Each row comes from the steps of one path. Every step used is in the known rows, and no mark comes twice. Write the path behind each row, first mark first.
Known rows:
kuviden -> kuzero: [-22.7  -0.8 -34.0   2.0  -5.5 -11.5  32.2   2.9  11.9  -3.8  -5.5  14.2
 -14.8  22.9 -11.4  34.0  -2.0 -14.2  -3.2   5.5 -23.8  -2.0]
kifuriz -> lesom -> boko -> keki: [ 12.0 -22.1   4.3  -7.2 -18.1  34.9 -18.0   5.0  31.2 -31.0  11.6  -9.6
  24.9  30.9   7.2  -4.8  18.5 -18.0   7.1  -1.9 -13.2  10.5]
kuzero -> mepu -> boko -> lesom -> kifuriz -> gedeb: [ 17.2 -25.5  10.8 -20.3   0.3  25.9  -4.9  -4.8   5.0 -20.4  -3.8  -8.3
  -5.7  -7.4   5.6  -5.3  14.1   3.9   8.6 -34.9  14.8  10.3]
kuviden -> kuzero -> mepu -> boko -> keki: [-18.5  11.6 -15.9  17.0 -12.1 -13.7  13.3  12.2  21.0 -25.6   6.8   1.6
  -7.0  59.2  31.6   4.8  -9.0 -48.9  16.4  20.8 -25.6  15.6]
boko -> kuviden -> kuzero: [-30.8  12.4 -38.0  18.8  -8.0 -22.9  29.6   7.8  14.2  -8.1  -6.1  16.2
 -16.3  24.1  -4.8  40.6  -6.1 -24.9  -3.9   6.6 -28.0 -26.3]
kifuriz -> lesom -> mige: [ 23.2 -26.7  12.9 -22.6  10.1  29.9   6.4  -8.2   3.7 -28.3  13.4 -15.8
  13.6 -24.0 -29.5  16.1  15.3  12.8  -1.5 -31.2  -9.7  23.0]
gedeb -> mige: [  4.5 -27.6  -5.7 -35.0 -29.2  27.2  33.0  -9.0  -2.8  -6.1  -7.7 -15.2
  13.3   0.8 -44.2  20.2  13.9   9.4  -7.4  -3.3 -23.4  20.8]
mepu -> boko -> lesom -> mige -> gedeb -> kifuriz: [ 10.6 -12.5   7.8 -39.6 -16.5  40.2  13.9 -14.3   0.6  11.2 -13.9 -18.4
  24.4  -3.2 -23.3  10.5  15.5   4.9  -6.6 -19.7   9.2  12.0]
nonu -> boko -> lesom -> mige -> gedeb: [ 13.3 -21.9  25.9 -26.6  -2.2  34.3   4.5 -10.5  15.7  -0.6   6.5 -23.8
  26.4  -3.1 -20.8  28.8  16.2  -1.5  -2.8 -13.3   9.3   5.6]
gedeb -> kifuriz -> lesom -> boko -> kuviden -> kuzero -> mepu: [-18.2  15.4 -47.0  28.5   0.0 -28.9  16.0   2.6  23.2 -33.4 -10.4   4.1
 -25.5  34.7   2.9  13.9  -5.1 -12.3   8.1  -2.0 -27.3   0.5]
kuzero -> mepu -> boko -> kuviden: [-33.2  22.8 -37.8  26.9 -13.1 -26.4   8.6  13.3   6.8 -30.6  -5.9  12.5
  -4.6  38.4  13.9  21.3  -9.9 -48.1   9.8   6.4 -20.2 -30.4]
kuviden -> kuzero -> mepu -> boko: [-32.1  25.4 -42.9  23.1  -2.5 -25.5  20.2  11.6   7.3 -25.3 -10.7  17.3
 -19.0  53.7  15.1  15.0 -13.8 -41.6  13.4  15.8 -18.6   3.5]
boko -> keki: [ -2.7 -22.0  -2.3 -12.3 -19.6   9.9   7.6   2.4  18.4 -17.1  14.6  -7.5
  13.6  29.3   9.5   7.1   5.4 -27.9   6.2   6.5 -21.9  14.5]
kuviden -> kuzero -> mepu: [-24.8   7.6 -48.0  21.9   3.1 -39.8  29.5   0.7  17.6 -27.3  -5.4   5.8
 -30.8  36.4   3.9  21.8 -11.2 -15.4   9.5   6.3 -29.5  13.4]
kuzero -> mepu -> boko -> lesom -> kifuriz: [ -6.4  -3.9   5.8  -6.9   3.7  16.5  -7.6  11.0   1.4 -16.3   1.2  -8.4
  -5.7  26.0   9.5 -20.3  10.0 -20.3   3.8 -20.8   6.6 -12.6]
mige -> gedeb: [ 10.7 -25.6 -10.7 -24.6 -18.3  30.5  15.6 -20.4   4.8   5.0  -3.2 -11.2
  21.6  -8.9 -24.1  41.1   8.1  -2.0  -5.0  -5.9   0.7   6.1]
boko -> kuviden: [-21.8  -3.5 -27.6   5.2 -17.9  -9.3   9.7   5.2   6.7 -18.5  -0.3   6.6
   7.6  12.5  -6.9  28.5   2.2 -28.4  -1.3  -3.6 -19.9 -33.1]
mige -> gedeb -> kifuriz -> lesom: [ 28.3 -31.0  -9.4 -41.5  -2.0  52.1   0.7 -16.3   2.4 -10.1   1.3  -7.5
  15.2 -25.2 -36.6   4.3  18.1  19.7  -8.8 -23.7  -7.5  31.6]
nonu -> boko -> kuviden -> kuzero: [-35.1  11.9 -36.7  16.1 -10.3 -23.6  21.0  17.9  22.7  -9.4  -0.2  21.3
 -14.9  46.0  -9.0  35.8  -0.8 -30.6   0.3   8.9 -23.5 -23.3]
lesom -> mige -> gedeb -> kifuriz: [ 18.8 -24.7  -2.9 -43.3 -25.0  40.5  21.4 -22.8  -2.1  14.0 -13.2 -20.2
  25.0 -13.7 -36.3  23.1  16.9  17.3  -9.0 -26.6   7.8  20.1]

Write each row's path:
[ 18.1 -28.8 -14.5 -38.6   0.2  41.1  -0.7  -7.4   1.8 -19.3   2.8  -0.7
   9.3 -15.8 -32.8  -7.1  18.1  14.8  -6.8 -23.3 -15.1  28.6] => gedeb -> kifuriz -> lesom
[-37.1  19.7  -2.6   8.4  19.2 -15.9   0.5  21.3  19.8 -26.8  -1.3   7.9
 -10.3  46.6  27.0 -13.9  -3.7 -42.3   6.7  17.1 -18.1 -14.4] => kuviden -> kuzero -> mepu -> boko -> lesom
[ 10.4 -24.3 -17.4 -43.4 -29.4  37.7  19.2 -20.8  -0.8  15.6 -14.8 -11.2
  22.0  -5.4 -32.9  18.6  14.2  10.7  -9.3 -17.4   3.0  16.2] => mige -> gedeb -> kifuriz
[-30.7  17.5 -50.8  33.3   1.1 -48.6  28.1   3.6  18.6 -30.7  -5.9   7.3
 -32.1  37.0   8.7  26.9 -14.2 -23.8   9.7   7.1 -32.4  -4.0] => boko -> kuviden -> kuzero -> mepu
[ 17.1 -18.9  11.4 -24.7 -15.0  29.8  27.6  -8.5   1.8 -10.8 -13.5 -19.6
  -9.0  -3.1 -23.1   7.2  13.9  16.7   0.4 -18.2  -7.0  26.4] => kuviden -> kuzero -> mepu -> boko -> lesom -> kifuriz -> gedeb -> mige
[ 31.5 -43.3  10.3 -44.4 -30.2  48.1  27.2 -18.7  -6.7  -4.0  -9.9 -23.8
   7.6 -23.9 -43.6  16.9  22.9  30.7  -4.8 -30.5  -2.4  30.7] => lesom -> kifuriz -> gedeb -> mige
[ 24.8 -40.9  23.0 -47.2 -23.5  47.5  14.7  -6.7   3.5  -6.3  -4.1 -21.9
   8.4  -7.1 -39.7   3.5  27.5  23.6  -2.6 -25.6   0.3  27.1] => nonu -> boko -> lesom -> kifuriz -> gedeb -> mige
[-37.3  25.3 -39.0  24.9  -8.0 -22.8  27.4  13.9  11.6  -9.3  -9.3  22.1
 -16.5  36.6   3.5  38.0  -9.5 -38.4  -0.2  12.7 -25.1 -29.4] => mepu -> boko -> kuviden -> kuzero
[  3.7  -0.1  -1.8 -22.9 -10.2  21.4  22.9 -12.9   6.3   7.2 -16.2 -16.5
   8.1   7.5 -15.4  13.1   7.5   3.0  -3.1 -14.5   2.9  15.3] => kuviden -> kuzero -> mepu -> boko -> lesom -> mige -> gedeb -> kifuriz
[ 14.4 -22.0   9.4 -44.7 -16.7  40.5  16.5 -18.7   2.7  11.7 -11.0 -22.6
  24.9 -11.5 -28.8  12.7  18.2  14.5  -9.3 -23.9   7.0  14.3] => boko -> lesom -> mige -> gedeb -> kifuriz
[ 26.2 -26.7  11.7 -33.0   4.6  37.0   8.2 -11.1   0.8 -20.3   6.4 -18.0
  15.1 -24.6 -35.5   8.4  18.7  20.1  -3.9 -36.9  -6.1  28.8] => gedeb -> kifuriz -> lesom -> mige
[  1.4 -21.9  12.8 -22.1   0.4  28.1  -8.3   4.9   1.7  -8.5   5.5 -12.8
   2.9   7.8  -4.9 -14.7  18.2  -6.7  -4.3 -29.1   6.4 -14.4] => boko -> lesom -> kifuriz
[-20.8  15.8 -45.9  35.2   4.0 -33.7  14.3   5.4  25.4 -39.4  -5.8   6.3
 -27.0  35.0   7.1  19.3  -7.2 -17.9   9.7   2.3 -29.3  -3.4] => kifuriz -> lesom -> boko -> kuviden -> kuzero -> mepu
[ 14.8 -22.0 -13.8 -21.5 -17.8  49.5 -21.3  -0.7  18.3 -24.6  -9.5  -1.4
  27.8  12.0 -24.7  -6.5  29.9   8.8  -1.7 -23.1   1.8   2.1] => gedeb -> kifuriz -> lesom -> boko
[ 27.8 -39.7  22.3 -44.9 -21.7  47.8  20.9 -13.9  -1.5  -5.6  -8.5 -25.1
   7.4 -22.4 -36.5   6.9  24.2  27.5  -5.2 -28.1  -2.6  25.1] => boko -> lesom -> kifuriz -> gedeb -> mige
[  8.1  -7.4   2.5 -30.6 -13.0  28.1  15.9 -14.5   3.4   4.0 -14.5 -20.3
  17.1   2.7 -17.4   7.9  11.0   3.7  -2.0 -18.0   6.3  16.8] => kuzero -> mepu -> boko -> lesom -> mige -> gedeb -> kifuriz
[-32.9  12.7   1.7   1.6  16.6  -9.7  -6.0  19.2  16.3 -29.5   0.8   4.4
  -2.2  42.2  25.3 -19.0  -0.9 -41.6   7.3  13.6 -14.2 -12.7] => kuzero -> mepu -> boko -> lesom
